Each row was made from one small tree. Brackets hold a mark, then the marks that hang from it, in the order of their numbers. Every link used is in the known rows. Write each row's tree.
Known rows:
(j_803 (j_100 (j_541 j_224)) j_899): [ 0.58 -0.37  0.02  0.57 -0.58  0.11  0.60  1.42 -0.20 -0.19 -0.95 -1.41
  0.41 -0.27 -0.59  0.52  0.06 -0.69  0.05  0.10 -1.56 -0.37  0.44]
(j_42 j_541): [-1.19 -0.07  0.28  2.34  0.16  0.89 -1.10  0.00 -2.19  0.44  0.28  0.69
  0.71 -0.13  0.77  0.51  1.26  0.24  1.74 -0.86  1.40  2.84 -1.17]
(j_953 (j_541 j_224 j_423)): [-0.74 -0.36  0.56  0.45  1.12 -1.05 -0.12 -0.93 -0.05  0.21  1.79 -0.23
 -1.62 -0.53  0.20 -0.20  2.98 -0.83  1.94  1.00  4.06 -0.14 -1.17]
(j_639 j_803): [-1.53 -0.22  0.37  0.06  0.48  0.95 -1.50  0.58 -3.38  0.99 -0.34  0.94
 -0.85  0.23  0.69 -0.10  0.23  1.29  0.20 -2.16  0.38  2.92 -0.27]
(j_100 j_541): [-0.04 -0.24 -1.51  1.17 -1.31  1.24 -0.96  0.27 -2.18  0.38 -0.05  2.43
 -0.16  0.22  0.03  0.51  0.55  0.13  1.26 -0.38  0.75  2.47  1.02]
(j_411 j_353): [-1.28 -1.18 -2.28  1.66  1.34 -0.09 -0.77 -0.17 -3.37  0.53  0.89  2.73
 -0.24 -0.13  0.98  2.02  1.39  0.01  2.20 -2.46  2.04  4.09 -0.68]
(j_100 (j_541 j_423)): [ 0.79 -0.12 -0.90  0.36 -0.24  0.49 -0.33  0.02 -1.68 -0.49 -0.19  2.04
 -0.40 -0.16 -0.35  0.09  1.99 -0.19  0.89  0.17  1.28  1.54  0.53]
(j_42 (j_541 j_224 (j_353 j_411) j_423)): [ 0.25  0.77  0.21  1.48  0.95 -0.30  0.86 -1.81  4.50 -0.21  2.35 -1.37
  1.99 -0.63  0.68 -0.45  1.09 -0.92  0.51  1.45  1.33 -3.92  1.20]
(j_353 j_411): [-0.35 -0.57 -1.75  1.69 -0.08  2.40 -1.08 -0.11  0.33  1.85  0.74  2.50
  0.27  0.76  1.06  1.33  1.28  0.57  0.58 -1.71  1.68  0.08  0.65]
(j_639 (j_803 (j_100 j_541) j_899)): [ 0.23 -0.18  0.49 -0.39  0.36  0.28 -0.25  2.31 -2.55 -0.36 -2.89 -0.92
 -0.32  0.72 -0.76 -0.06 -1.53  0.96 -1.32 -2.15 -3.55  1.39 -0.11]
(j_639 (j_803 (j_100 (j_541 j_353 j_423)) j_899)): [ 0.92  0.51  1.29 -2.01  1.33 -1.45  1.02  1.23 -0.77 -1.52 -2.07 -1.65
  0.65 -0.06 -1.23 -1.45 -2.59  0.02 -1.91 -1.22 -3.84 -0.53  0.56]
(j_100 (j_541 (j_353 j_411)) j_803): [ 1.09  0.20 -2.27  0.25 -1.34  1.35  0.13 -1.80  4.12 -0.17  0.74  2.79
 -0.11  2.10 -0.15  0.41 -2.10 -1.10 -0.75  0.96 -1.74  1.25  3.41]
(j_803 (j_100 j_541) j_899): [ 0.69 -0.53 -0.28  0.51 -0.34  0.65  0.06  1.81 -1.97 -0.08 -2.08  0.29
  0.45  0.35 -0.67  0.83 -0.58 -0.20 -0.12 -1.46 -2.13  1.53 -0.20]
(j_953 (j_541 j_224)): [-1.49 -0.48 -0.07  1.25  0.10 -0.34 -0.73 -0.72 -0.48  1.05  1.81  0.19
 -1.35 -0.15  0.60  0.31  1.52 -0.45  2.40  0.51  3.55  0.63 -0.69]
(j_647 j_541): [-1.31 -0.42 -0.35  2.82 -0.19  1.05 -1.51  0.23 -1.75  0.62 -0.46  3.18
  1.29  0.56  1.03  0.69  0.90  0.04  1.04 -1.08  2.21  3.44 -0.85]
(j_100 (j_803 j_899)): [ 0.23 -0.71  0.43  0.47  1.40  1.40 -0.52  0.05 -1.38 -0.03 -0.96  1.29
 -1.75  1.33 -0.10  0.68 -0.40 -1.04  0.23 -0.47 -0.84  6.25 -0.25]
(j_953 (j_541 j_423)): [-0.70 -0.54  0.09  0.50  1.42 -0.60 -0.64 -0.56 -1.67  0.31  0.82  1.51
 -1.47  0.07  0.08  0.01  2.17 -0.36  1.79 -0.62  3.55  1.60 -1.92]
(j_647 (j_541 j_224 j_353)): [-1.35  0.31  0.23  2.17 -0.49 -0.43 -0.28 -0.98  1.41  0.24  1.44  1.13
  2.67 -0.48  1.05 -0.38 -0.94 -0.94  0.98  0.80  1.82  0.42  1.03]
(j_747 j_58): [-1.62 -0.09  0.48  1.26  0.14  1.72 -1.09  0.27 -1.16  2.50 -0.25  0.63
  0.49  0.85  0.76  0.30  0.02  0.53  2.87 -2.41  2.51  4.76 -0.09]
(j_803 (j_100 (j_541 j_224 j_423)) j_899): [ 1.36 -0.25  0.68 -0.24  0.46 -0.63  1.19  1.09  0.22 -1.08 -1.10 -1.78
  0.05 -0.71 -1.02  0.11  1.44 -1.14 -0.40  0.74 -1.06 -1.10  0.07]
(j_541 j_224 j_353): [-1.08  0.12  0.01  0.37 -0.36 -0.19  0.06 -1.07  0.26  0.89  2.61 -0.04
  1.19 -1.23  0.74 -0.34 -0.65 -0.64  1.29  0.30  1.37  0.05  1.43]
(j_747 (j_58 (j_541 j_353 j_423) (j_639 j_803))): [-1.66  1.46  1.36 -2.41  1.17 -0.34 -1.01  0.50 -2.08  0.67  0.05 -1.83
 -1.50 -0.57  0.38 -1.53 -2.02  2.97  0.31  0.25 -0.14 -1.57 -2.33]
(j_747 (j_58 j_541)): [-1.74  0.17 -0.24  1.14  0.10  2.38 -1.54  0.43 -2.58  1.79 -0.34  0.17
  0.44  0.27  0.57  0.85 -2.04  1.77  2.70 -1.20  2.37  2.00 -1.65]
(j_899 (j_803 (j_100 (j_541 j_224 j_423)))): [ 0.74 -0.66  0.61 -1.14 -1.16 -1.25  0.82 -0.17  0.38 -0.59 -0.74 -1.20
  0.18 -0.72 -0.28  0.13  1.69  0.38 -1.78  0.49  1.55 -2.64 -1.75]
(j_42 (j_541 j_224 (j_353 j_411))): [-0.52  0.66 -0.42  2.29 -0.09  0.42  0.22 -1.54  4.03  0.64  2.34 -1.02
  2.21 -0.24  1.08 -0.01 -0.31 -0.53  0.96  0.90  0.95 -3.06  1.67]
(j_639 (j_803 j_100 j_899)): [-0.81 -0.55  1.54 -0.52  1.45  0.37 -0.50  2.15 -3.24  0.49 -2.27 -1.18
 -0.20  0.39 -0.08  0.14 -1.02  1.02 -1.19 -3.28 -2.43  1.90 -1.47]
(j_639 (j_803 (j_100 (j_541 j_224 j_423)) j_899)): [ 1.00  0.12  1.56 -1.29  1.11 -0.89  0.87  1.58 -0.43 -1.36 -1.93 -3.00
 -0.68 -0.30 -1.06 -0.74  0.33 -0.01 -1.48  0.20 -2.36 -1.25  0.24]

Which tree is each row?
[-0.04 -0.93 -0.54 -0.39 -1.87  0.00 -0.35  0.50 -1.85  0.37 -1.73  0.93
  0.43  0.27  0.00  0.75 -0.26  1.21 -1.49 -1.75  0.47  0.07 -1.97] -> (j_899 (j_803 (j_100 j_541)))
[ 0.10  0.37 -0.47  2.04  0.62 -0.18  0.44 -1.54  4.92 -0.07  1.56  1.16
  2.55  0.03  0.96 -0.38  0.63 -1.18 -0.09  1.18  2.24 -3.23  1.53] -> (j_647 (j_541 j_224 (j_353 j_411) j_423))
[ 1.26  0.25 -0.45 -0.16  0.23  0.38  0.37 -0.72  0.65 -1.21 -0.66  1.17
 -0.71  1.31 -0.86 -0.43 -3.38 -1.68 -0.17  0.96 -2.83  4.57  2.16] -> (j_100 (j_541 j_353) (j_803 j_899))
[-0.34  0.21  0.76 -0.38  0.71 -0.96  0.65 -1.31  0.64 -0.02  2.60 -0.39
  0.93 -1.58  0.35 -0.69  0.75 -1.02  0.84  0.90  1.95 -0.75  1.02] -> (j_541 j_224 j_353 j_423)
[ 1.35  0.29  0.80 -0.94  0.48 -1.66  1.89  0.36  1.57 -1.32 -0.03 -2.09
  1.35 -1.08 -1.05 -0.78 -0.97 -1.61 -0.63  0.92 -1.91 -2.16  1.12] -> (j_803 (j_100 (j_541 j_224 j_353 j_423)) j_899)
[ 0.70 -0.09  0.72 -1.85 -1.13 -2.26  1.48 -0.99  1.63 -0.93  0.22 -1.59
  1.39 -1.18 -0.35 -0.74 -0.61 -0.11 -1.88  0.63  0.69 -3.63 -0.57] -> (j_899 (j_803 (j_100 (j_541 j_224 j_353 j_423))))
[-0.73 -0.18 -0.08 -0.70 -1.34  0.23 -0.64  1.46 -2.29  0.10 -1.66  0.23
  0.03  0.60 -0.31  0.16 -0.33  1.16 -1.16 -2.00 -2.14  1.01  0.20] -> (j_639 (j_803 (j_100 j_541)))
[ 1.17  0.27 -0.99 -0.52 -1.11 -0.69  1.60 -0.79  5.05 -0.30  1.20 -0.62
  2.03 -0.26 -0.32  0.03  0.36 -1.01 -1.24  0.94 -0.80 -5.72  2.42] -> (j_803 (j_100 (j_541 j_224 (j_353 j_411) j_423)))
[-0.36  0.60  1.06  0.78  1.20 -0.88  0.21 -1.07 -0.44 -0.64  1.15 -0.07
  1.69 -0.94  0.31 -0.84  0.26 -0.60  1.06 -0.06  1.05  0.85 -0.45] -> (j_42 (j_541 j_353 j_423))
[ 1.30 -0.14 -0.18  0.55 -0.10  0.81  0.25 -0.27  1.02 -1.02 -0.52 -0.16
 -2.00  1.06 -0.69  0.30 -0.41 -1.70  0.21  2.30 -1.30  3.82  1.75] -> (j_100 (j_541 j_224) (j_803 j_899))
[ 1.18 -0.26 -0.56 -0.49 -0.35  0.49 -0.04 -1.00  0.05 -1.36 -0.36  2.21
 -1.83  1.11 -0.76  0.26  1.73 -1.31 -0.23  1.36 -0.03  4.31  0.72] -> (j_100 (j_541 j_423) j_803)
[ 0.16  0.59 -1.73 -0.94  0.12  0.72 -0.68 -0.42  0.01  0.30  1.89  1.32
 -0.84 -1.04  0.67  0.50  0.33  1.95 -0.70  1.54  0.23 -6.29 -1.74] -> (j_58 (j_541 (j_353 j_411) j_423) j_639)
[ 0.33  0.20 -1.01 -0.40 -1.42  0.26  0.03 -1.50  0.80 -0.67  0.60  2.39
 -0.32  1.10 -0.41 -0.16 -2.09 -1.36 -0.03  1.03 -1.52  4.09  2.37] -> (j_100 (j_541 j_353) j_803)
[-0.42  0.22  1.28  1.60  0.90 -0.36  0.11 -0.66 -0.11 -0.44  1.25 -1.41
  0.51 -1.24  0.47 -0.23  3.49 -0.73  1.41  1.27  2.56 -0.04 -0.83] -> (j_42 (j_541 j_224 j_423))
[ 1.96  0.40 -1.31  0.44  0.01  0.84  1.05 -1.47  5.45 -0.72  0.58 -0.05
 -0.45  1.62 -0.49 -0.10 -2.72 -1.95 -0.64  2.40 -2.46 -0.17  3.84] -> (j_100 (j_541 j_224 (j_353 j_411)) (j_803 j_899))
[-0.12 -0.22  0.11 -1.08 -2.17 -1.55  0.87 -0.77  1.27 -0.04  0.33 -1.15
  1.64 -0.69  0.03 -0.27 -2.07  0.31 -1.47  0.18  0.09 -2.98 -0.11] -> (j_899 (j_803 (j_100 (j_541 j_224 j_353))))
[-0.04  0.21 -0.55  0.35  1.15 -1.05  0.64 -2.03  4.48  0.52  2.88 -0.12
 -0.03 -0.07  0.44 -0.49  0.65 -1.10  1.02  1.23  3.01 -4.29  0.92] -> (j_953 (j_541 j_224 (j_353 j_411) j_423))
[ 1.30  0.19 -1.04  0.51 -0.50  0.18  1.36  0.22  4.26  0.09  0.18 -1.28
  1.92  0.31 -0.36  0.28 -2.34 -0.89 -0.89  0.36 -2.62 -4.30  2.62] -> (j_803 (j_100 (j_541 j_224 (j_353 j_411))) j_899)
[-1.39  0.60  1.86 -0.52  1.93  0.89 -1.50  2.16 -2.54  2.08 -2.05 -1.88
 -2.87  0.98  0.59 -0.97 -0.04  2.25  1.09 -1.87 -0.80  3.73 -1.73] -> (j_747 (j_58 (j_639 (j_803 j_899))))
[ 0.33 -0.21 -0.78  0.32 -1.60  0.74 -0.09 -1.12  1.29 -0.57  0.72  0.92
 -1.56  0.89 -0.26  0.50  0.97 -1.39  0.38  2.42 -0.10  3.25  1.89] -> (j_100 (j_541 j_224) j_803)
[ 0.65  0.22  0.19 -0.17 -0.62 -0.91  1.25  0.60  1.12 -0.47  0.01 -1.70
  1.65 -0.66 -0.67 -0.32 -2.45 -1.13 -0.19  0.43 -2.47 -1.34  1.67] -> (j_803 (j_100 (j_541 j_224 j_353)) j_899)
[ 2.07 -0.07  0.45 -0.24  0.97  0.05  0.89 -0.52  1.38 -1.86 -0.52 -0.48
 -2.24  0.58 -1.09 -0.23  0.98 -2.13 -0.14  2.86 -0.78  2.93  1.27] -> (j_100 (j_541 j_224 j_423) (j_803 j_899))
[ 1.49 -0.25 -0.94 -1.30 -0.82 -0.71  1.02 -0.89  3.12 -0.26 -0.75  0.59
  1.66  0.45 -0.16  0.01 -1.29  0.64 -2.79 -1.03 -0.06 -4.74 -0.26] -> (j_899 (j_803 (j_100 (j_541 (j_353 j_411) j_423))))
[-1.00  0.52  0.68 -1.80  0.56 -0.21 -1.25  0.71 -3.39 -0.42  0.90 -1.70
 -3.27 -1.84  0.52 -0.38  2.26  2.74 -0.87  2.43  0.65 -4.33 -3.04] -> (j_58 (j_541 j_224 j_423) (j_639 j_803))
[ 0.46  0.07 -0.10 -1.23 -0.87 -1.21  0.98  0.00  0.00 -0.78  0.03  0.72
  1.77 -0.60 -0.74 -0.29 -0.39 -0.75 -0.72 -0.57 -1.17 -0.94  0.62] -> (j_803 (j_100 (j_541 j_353 j_423)))
[ 0.75 -0.80  0.22 -1.21 -0.80 -0.75  0.28  0.23 -1.34 -0.51 -1.85  0.60
  0.08 -0.10 -0.40  0.32  1.09  0.86 -1.90 -1.15  0.93 -0.80 -2.40] -> (j_899 (j_803 (j_100 (j_541 j_423))))
[-1.22  1.24  0.84 -1.40  0.18 -0.48 -0.17 -0.35  0.23  0.85  2.00 -2.45
 -0.68 -1.55  0.51 -0.84 -0.27  1.40  1.70  2.43  1.72 -3.30 -1.86] -> (j_747 (j_58 (j_541 j_224 j_353 j_423) j_639))
[-0.92  0.06 -0.09 -1.73 -1.95 -0.39 -1.06  2.03 -3.02  0.44 -1.40  0.09
 -2.19  0.26 -0.03  0.04  1.73  2.20 -1.64 -0.85 -3.04 -0.47 -1.38] -> (j_58 (j_639 (j_803 (j_100 j_541))))
[-2.48  0.18  1.97 -1.56 -0.43  0.10 -1.21  2.03 -1.86  2.55 -1.54 -1.74
 -1.40  0.83  0.74 -0.25  1.27  2.48 -0.11 -2.81 -1.12  1.98 -2.52] -> (j_747 (j_58 (j_639 (j_803 j_100))))
[ 0.68 -0.32 -1.61 -0.43 -1.87  0.09  0.44 -0.60  2.68  0.66 -0.64  0.96
  1.98  0.82  0.27  0.46 -2.65  1.05 -2.34 -1.56 -0.68 -3.88  0.23] -> (j_899 (j_803 (j_100 (j_541 (j_353 j_411)))))
[ 1.41 -0.40  0.27 -0.24  0.79 -0.12  0.64  1.62 -1.53 -0.99 -2.07 -0.04
  0.18 -0.10 -1.07  0.34  0.76 -0.59 -0.59 -0.84 -1.59  0.64 -0.68] -> (j_803 (j_100 (j_541 j_423)) j_899)
[-0.06  0.41  0.82 -1.68  2.36  0.36 -1.40  1.96 -5.30 -0.72 -1.40 -1.10
 -3.66 -1.01 -0.04 -0.28  0.33  2.88 -1.12  0.77 -1.16 -1.93 -3.98] -> (j_58 (j_541 j_423) (j_639 (j_803 j_899)))
